Each row comes from the steps of one walk. Every step used is in the known rows, and no mark comes twice. Write the walk behind each row, first mark first.
(in the rows, 128 means zero)
Known rows:
lomi, rivaris, sizot, mozev: [ 51 126 116 152 146 114 130 171  86 126 143 107 151 112 113 152 105 153
 186 136 145 126 137 104 128 129 134 170  99 126 109 128 163 131 134 122
 116 120 135  80  76 104]
ripep, sizot, mozev: [107 129 101 137 122 117 130 168  96 122 130 129 127 100 135 152  80 115
 174 140  67 140 144 137 112 111 118 137  98 168 150 182 180 104 109 139
 137 167 125 118 142  94]
ledim, rivaris, sizot: [126 139 140 166 138 104 186 123 148 149 153  98 140  94 152  76  94 134
 168 145 131 102 127 124 123 149 115 194  75 139 104 101 171 169 110 110
  99 115 130 105 156 114]
vanuda, rivaris, munor, duka: [106 131 140 112 153 106 196 154 134 138 160  88 149 164 151  66 123 114
 139 195 172  99 152 110 103 169 143 149  87 102 106 105 118 138 119 121
  98 129 117 153 171 122]
ledim, rivaris, sizot, mozev, munor, ripep: [112  82 121 147 171 144 115 112 200 122 107 139 131 161 186  72  91  92
 217 122 102  82 170 151 142  85 105 193  99 142 117 133 155 220 128  83
  87  86 104  41 109 120]
ripep, sizot, mozev, munor, rivaris, ledim: [ 48  82  98 127 141 144  97 162 176 100  96  78  90 123 155 130 108  49
 206  69  72 122 160 165 113 119 118 149 138 154 133 176 113 184  88 127
 149 128 146 107  82 106]
mozev, munor: [159  86 131 142 139  81 168 130 127 125 114  95 142 162 103  82 115 125
 108 118  78  92 159 116 103 130 105 125 113 129 143 112 134 148 115 116
 120 145 157 148 104 126]
duka, munor: [131 133 113 154 130  96 205 139  95 155 152  94 120 109  95 105 108 113
 130 143 113 101 167  88  93 157  96 155  85 145 142  97 177 112 120 113
 100 176 132 151 170 119]
dedinu, vanuda, rivaris, rutet: [ 85 169 135 137 143 113 198 132  84 107 139  82 152 157  87 150 131 159
 121 152 123 120 148 150  89  94 113 145  81 108 135 158 129 121 155 121
  83 161 157 175 174 126]
rutet, rivaris: [159  98 136 148 122  91 178 162 137 118 140 147 170 121 109 111  84 140
 128 125 115  85 157 118  86 152  85 162  86 132 147 140 116 128 141  91
 130 165 137 169 154 117]
mozev, munor, ripep, sizot, rivaris, vanuda: [117 166 129  97 119 141 131 147 153 104  76 104  77 169 129 113 135  61
 182 161  77 152 111 160 130  48 138 187 175 176 111 171 171 153 105 130
 111 115 125 114 137 124]
dedinu, vanuda: [137 143 109 143 129  88 204 129  68 114 119  75 141 128  86 141 112 163
 134 112 113 126 144 111 110 112  93 137  62 129 136 113 168 117 127  88
 107 162 133 154 175  99]
duka, munor, mozev, sizot, rivaris: [ 23 151  98 141  91  87 156 133  94 139 151 179 123  64  99 176 116 124
 130 148 106  92 149 106 104 152 120 141 118 155 146 108 162 114  86 125
 140 140 159 149 158 112]
mozev, munor, rivaris, ledim: [ 86  86 124 133 147 107 163 134 173 114 111  63 107 135 123  87 137  71
 166  76 112  82 161 141 108 150 111 146 115 120 116 108  97 194  99 111
 121 120 162 138  92 129]
mozev, sizot: [126 107 112 148 103  66 170 117  88 122 162 163 140 102 106 136 132 133
 123 175  97 127 127 134  96 154 134 123  79 178 132  91 154  93 114 134
 133 146 132 149 148 126]
munor, mozev, sizot, rivaris, lomi, nikud: [ 58  94 103 136  72  67 125 123 124 130 140 178 183  96 126 171 124  79
 141 152  70  98 130 136 157 124 169  92 105 150 155 123 145 133  91 136
 149 133 133 143 167 136]
mozev, sizot, rivaris: [ 57 161 112 141  91  79 149 142 100 109 171 160 126  95  90 157 121 145
 125 181 125 124 134 142  98 110 121 143  95 170 127 107 147  93 115 137
 139 136 131 133 132 122]
dedinu, vanuda, rivaris, sizot, mozev, munor: [ 82 116 103 160 178 108 147 157 128  90 102  66 160 163 136 126 125 184
 124  97 110  96 174 118 125  78 126 137 122 143 118 159 140 178 148  78
  92 119 136 101 111 100]
rutet, rivaris, lomi, femuz: [144  67 131 151 121 104 153 142 114 112 122 130 182 164  88 105  77 126
 161 148 146 135 145 116 144 169 133 160 121 117 134 109  94 131 137  89
 140 135 148 167 103 120]
ripep, munor, duka, sizot, mozev: [170 145 138  92 203 106 145 203 141 130 166  95 160 145 173 122  54 111
 145 136 137 163 193 118 129 119 136 141  27  78  98 144 156 139 135 149
 138 119 104  76 150  99]
ripep, munor, rivaris: [133 131 145  97 163  98 189 148 129 133 147  38 115 135 116 147  96  86
 150 128 121 126 142 121 114 152 116 137  88 136 157 127 138 145 110 132
 136 147 128 136 123  87]
duka, sizot, mozev, munor: [147  97 114 144 159  87 133 185 140 115 121 120 180 144 123  99  79 123
 116  94  69 121 195 135 120  96 114 128 103 105 103 134 138 166 126 119
 122 117 160  89  85 131]
rivaris, munor, ripep, sizot: [130 110 122 109  95 132 171 146 128 133  89 114 101 130 131  67 143  59
 212 163  79 155 105 127 123 138 128 168  99 165 137 137 177 136 110 128
  89 133 113 131 183 133]
mozev, munor, duka, sizot, rivaris: [115 151 139 102 164  88 141 163 162 130 150  76 154 161 146  94  77  97
 112 124 147 135 196 122 119  76 116 165  78  70  72  91 108 161 116 131
 104  89 149 113  98 135]
nikud, lomi, femuz: [128 117 134 143 166  65 202 117  80 133 158  95 138 128  61 127  85 155
 140 146 156 137 122 134 133 119 121 162 107 111 143  99 159 115 136 105
 116 142 196 101  74 101]
lomi, nikud: [170 105 126 133 123  74 187 142 125 146 161  82 163 105 126 124 123  76
 131 135  77  95 143 118 105  97  99 124  61 135 153 123 173 111 116 126
  99 175 116 151 174 129]
vanuda, rivaris, sizot: [123 143 139 157 142  78 205 161 111 136 164  91 157 110 128  94 137 165
 118 171 136  98 136 108 112 145 138 154  96 152 106 115 153 130 131 128
  70 133 141 141 142 117]
dedinu, vanuda, rivaris: [121 164 115 135 152  85 220 137  71 102 142  65 152 134  97 144 118 179
 113 152 135 107 159 126  97  92 110 134  90 139 128 124 146 107 128  88
  82 161 141 175 172  89]
rutet, rivaris, vanuda: [179 130 146 154 119 110 190 176 140 111 116 147 156 134 113 114  96 123
 127 133 114 101 117 124 103 152 122 174 132 147 115 168 141 147 141  93
 155 153 132 162 186 120]
munor, mozev, sizot, rivaris: [ 36 144 108 131  84  68 144 136  92 117 146 198 147  72 106 181 114 146
 129 155 108  91 128 132 122 139 133 123 113 144 139 123 145 115  86 139
 157 126 165 147 138 107]
munor, duka, sizot, rivaris: [106 192 135 106 150  87 171 180 128 139 184  94 158 119 138 121  70 114
 131 155 181 141 184 118 120  86 115 176  38  69  70  91 131 122 122 139
  96 104 133 112 143 123]
sizot, mozev: [107 121 105 153 136 102 154 171  94 121 147 150 150 117 115 138  80 145
 146 138 105  96 169 127 114 124 102 134  85 132 145 149 167 120 125 118
 133 165 123 105 136 105]
sizot, rivaris: [ 77 179 125 140 108  92 176 164 103 124 157 114 127 108  87 138 104 152
 124 154 142  96 153 126 108  99  93 160  92 126 132 123 158 114 116 126
 117 153 139 131 135 117]
ripep, munor: [178 134 153 120 156  88 193 167 111 135 139  80 123 129 109 109 112 145
 120 137 101 128 141 110 110 150 118 126  77 137 149 140 172 125 127 142
 137 171 127 138 156 100]
dedinu, vanuda, rivaris, lomi: [124 132 106 153 141  90 205 120  72 107 122  74 173 168  89 115 117 169
 120 161 128 120 164 126 139 121 145 119 105 142 123 109 132 126 141  88
  89 152 125 171 180 105]
rutet, rivaris, sizot, mozev, munor: [122  53 130 176 146 117 111 181 192 104 100 148 174 152 146  98  92 139
 143  73  87  76 173 109 118 136 105 162 113 138 141 174 113 201 159  85
 144 125 131 103  93 122]

Write each row's walk:
[110 154 130 152 137  91 208 174 123 120 159 113 133  96 113  78 148 162
 127 156 155  77 161 146  89 146 130 147  90 132  98 128 132 123 121 135
  88 157 148 157 167 127] => vanuda, rivaris, ledim
[ 95 120 112 171 130 108 153 179 114 132 141 133 153 104 137 124 106 148
 159 123 110 106 146 102 134 145 125 152  74 139 123 146 183 145 139 121
 118 138 119  75 136 115] => rivaris, sizot, mozev
[114  72 141 147  94 101 178 178 153 129  82 178 182 108 123  93 102 127
 145  90  96  55 127  95 117 217 111 144 125  94 152 157 114 185 109  89
 163 136 167 176 173 120] => rutet, rivaris, munor, mozev
[ 97  96 123 162 169 100 135 169 154 114 129 106 164 154 146  95 119 159
 119 131 102  76 175 126 122 110 135 139 134 146 120 148 135 172 139 116
 102 123 139  98  83 116] => vanuda, rivaris, sizot, mozev, munor
[ 75 189 117 141  93  99 161 154 103 101 149 161 114 107  94 160 136 136
 124 192 127 132  96 152 116 112 163 156 135 180  96 133 174 107 112 139
 162 121 129 127 160 129] => mozev, sizot, rivaris, vanuda
[ 28  82 123 126 153 143 101 128 155 113 118 107 139 184 123 161  88  49
 165  99  80  98 174 164 112 107 102 139 121  99 167 166  93 192 132 128
 141 125 156 105  54 134] => sizot, mozev, munor, rivaris, rutet
[102 164 121 152 109  84 172 183 115 129 142 119 178 126  84 100  87 129
 120 147 132 153 171 129 159 114 146 150  93 105  83  99 142 143 126 137
 108 109 146 117 136 150] => duka, sizot, rivaris, lomi
[144 125 110 128 134 119 202 121 109 151 141 121 109 132 108  94 118  75
 182 165 117 109 175  99 103 122  83 177  70 148 139  84 181 116 129  95
  57 161 108 125 182 122] => duka, munor, ripep
[ 50 186 122 157 106 110 177 189 128 117 141 121 102  80  92 104 139 157
 146 125 157  90 155 140 107 113 104 174  83 112 101 133 148 137 117 138
 122 150 140 125 157 136] => sizot, rivaris, ledim
[128  81 108 104 166 128  85 135 148 122 121 100 125 173 184 121  72  74
 171 129  80 144 173 127 116 101 119 138  95 135 142 159 138 142 107 138
 144 139 114 115 106 101] => ripep, sizot, mozev, munor, duka
[102 160 116 135 137 127 209 137 120 146 138  53 100 126 113 139 109  40
 162 142 125 117 129 101 113 159 126 176 145 159 112 110 170 146  99  98
 125 140 131 143 161 105] => duka, munor, rivaris, vanuda
[135 200 162  82 180  94 169 203 150 137 176  60 137 131 143 124  73 117
 123 146 170 166 177 116 121  94 129 166  37  71  82 121 142 129 128 159
 123 110 120 102 149 109] => ripep, munor, duka, sizot, rivaris
[ 30 170 110 156  87  96 151 165 129 102 158 167 103  67  98 132 157 153
 145 151 146 113 132 158  96 129 135 154  85 158  98 119 140 119 112 146
 144 132 135 125 156 141] => mozev, sizot, rivaris, ledim
[129  89 119 144 124  97 168 121  66 129 132  95 158 158  80  99 102 124
 163 168 141 152 131 115 163 156 155 132 117 112 124  80 139 116 120 125
 119 133 156 146 100 122] => rivaris, lomi, femuz
[ 74  95 106 138 161 114 129 195 189 102 113  88 141 125 139 103  99  64
 164  54 105 111 196 160 121 120 117 143 106  92  77 129  99 209 110 115
 128  88 164  78  73 130] => duka, sizot, mozev, munor, rivaris, ledim
[103 146 112 100 121 130 191 140 111 101  82  64 108 154 127 103 155 103
 200 169 106 157 116 140 110  90 126 162 111 170 125 151 161 128 123  88
  62 131 116 155 207 106] => dedinu, vanuda, rivaris, munor, ripep, sizot
[ 84 161 124 133 119  92 160 179  89 121 148  83 174 135  70 118  83 126
 146 162 165 182 156 134 172 105 158 161 112  83  69  86 131 126 116 137
 112  89 175 115  84 137] => duka, sizot, rivaris, lomi, femuz
[ 93 108 135 140 113 111 181 133 143 151 105 146 154  96 141  73  91 119
 172 122 102  57 117 123 131 200 121 154 123  98 130 128 155 204  66  99
 149 110 167 136 179 110] => ledim, rivaris, munor, mozev
[ 98 212 132 141 111 111 183 180 103 116 135 115 117 122  94 136 114 135
 124 164 140 115 118 133 127 100 136 172 138 139  99 152 180 130 115 129
 141 140 133 120 165 118] => sizot, rivaris, vanuda
[119  79 110 151 150 103 123 151 130 112 115 128 148 159 122 113  91 131
 127 109  73  84 181 130 113 107 101 120 118 126 153 150 143 158 125 109
 139 149 140 103  88 119] => sizot, mozev, munor
[ 91 153 151 137 137 104 187 144 106 129 166 122 158 147  97 123 126 133
 112 181 123 102 148 154  84 123 122 146  95 116 139 154 122 115 146 154
  87 160 162 167 145 142] => vanuda, rivaris, rutet
[206 149 160  85 191  84 189 180 139 147 169  61 151 145 157  90  79 104
 127 141 138 169 168 107 119 142 144 146  17  81  88 104 148 129 130 156
 115 121 120 119 162 105] => ripep, munor, duka, sizot
[ 97  89 109 123 165  99 129 169 159 112 128  80 167 150 136 137  62  63
 143  86  87 117 197 148 124 100 110 136 117 106 106 120 102 180 107 106
 123  90 163  88  50 116] => duka, sizot, mozev, munor, rivaris
[163 121 119 104 113 114 166 124 104 131 124 126 108 123 136 115 116  71
 204 172  80 157 127 137 112 102 110 165  83 173 142 131 174  98 116 133
  73 155 115 138 166 107] => munor, ripep, sizot
[ 72  49  90 128 136 132  85 118 153 114  87  80 135 183 142 135  73  30
 192 110  49 144 162 147 161 127 149 120 163 175 164 156 107 182  98 119
 152 124 125 113  65 106] => ripep, sizot, mozev, munor, rivaris, lomi
[148  99 144 172 121  95 177 174 157 128 133 131 170 106 126  96 107 144
 142 106 118  96 137  91 110 172 104 179  80 137 124 135 133 158 156  96
 114 139 131 144 152 124] => rutet, rivaris, sizot
[108  90 111 137  93  58 161 117  83 130 141 197 162  84 118 155 117 135
 131 150  74 100 120 123 118 189 143 100  98 147 144 109 151 112  88 135
 151 136 166 161 154 102] => munor, mozev, sizot
[100 170 114 150 148 100 219 163  98  95 128  74 129 104 100 107 154 187
 136 120 156  97 159 143  93 112 119 145  78 126  94 136 138 129 133  97
  84 154 142 165 195 107] => dedinu, vanuda, rivaris, ledim
[ 12 166 132 141  85 106 129 134 109 113 167 173 126 116  81 174 134 124
 133 177 119 135 124 168  95 105 125 156  85 142 138 141 132 107 137 170
 142 137 145 136 135 158] => mozev, sizot, rivaris, rutet
[ 73 128 118 142 127 112 191 150 139 122 144  84 110  92 118 114 128  85
 181 107 145  92 145 133 106 161 110 157  79 121 111 108 120 157 106 119
 112 135 143 139 138 117] => munor, rivaris, ledim
[ 57 141 150 122 128 120 153 128  74 131 150 105 143 143  64 150 121 115
 164 161 133 139 128 139  97 124 118 166  97  94 136 133 122 113 142 157
 110 145 172 157  91 142] => lomi, rivaris, rutet
[148 113 106 143 137  82 199 120 107 119 135  44 191 158 111 129 131 114
 123 147 100 117 162 131 137  78 145 106  87 147 142 125 148 125 137  87
  74 167 106 170 200 120] => dedinu, vanuda, rivaris, lomi, nikud
[ 89 178 120  97 108 123 146 147 113 121 133 120  92 114 120 138 110  87
 200 180 111 148 136 146 115  53 102 190  95 167 138 148 174  98 109 135
  79 145 113 121 154 113] => munor, ripep, sizot, rivaris
[ 18 106 103 131  83  83 117 118  68 111 130 184 162 115  87 173 108 134
 161 172 139 142 117 134 180 158 181 117 151 122 125  97 123 121  86 139
 164  99 184 144  90 110] => munor, mozev, sizot, rivaris, lomi, femuz
[ 84 201 133 120 144 104 172 210 154 130 166 105 132  93 144  87 105 112
 157 126 200 135 185 133 118 107 126 185  29  57  43  98 127 147 124 149
  96 100 137 101 164 140] => munor, duka, sizot, rivaris, ledim
[168  83 124  99 127 112 138 110 140 120  90 106 104 166 138  87 127  56
 184 142  49 142 142 140 112  86 108 153 117 170 148 134 151 135 107 125
  82 138 133 134 126 120] => mozev, munor, ripep, sizot
[ 94 150 120 141 131  99 221 159  97 104 107  58 147 145  94  99 144 171
 124 144 134 110 136 116 106 134 123 140 111 131 117 129 144 144 126  81
  96 138 138 168 188 114] => dedinu, vanuda, rivaris, munor
[123 163 136 123 133 108 181 151  73 122 131  88 130 136  82 134 121 124
 153 172 144 139 101 119 114 131 153 167 144 133  89 126 164 116 110 122
 131 130 152 143 123 111] => lomi, rivaris, vanuda
[ 57 111 106 131 102  78 189 131  86  98  97 140 165 110 113 145 160 167
 127 141 103 103 108 126 116 175 161 100 130 145 126 130 136 144  89  93
 134 113 169 182 193 105] => dedinu, vanuda, rivaris, munor, mozev, sizot
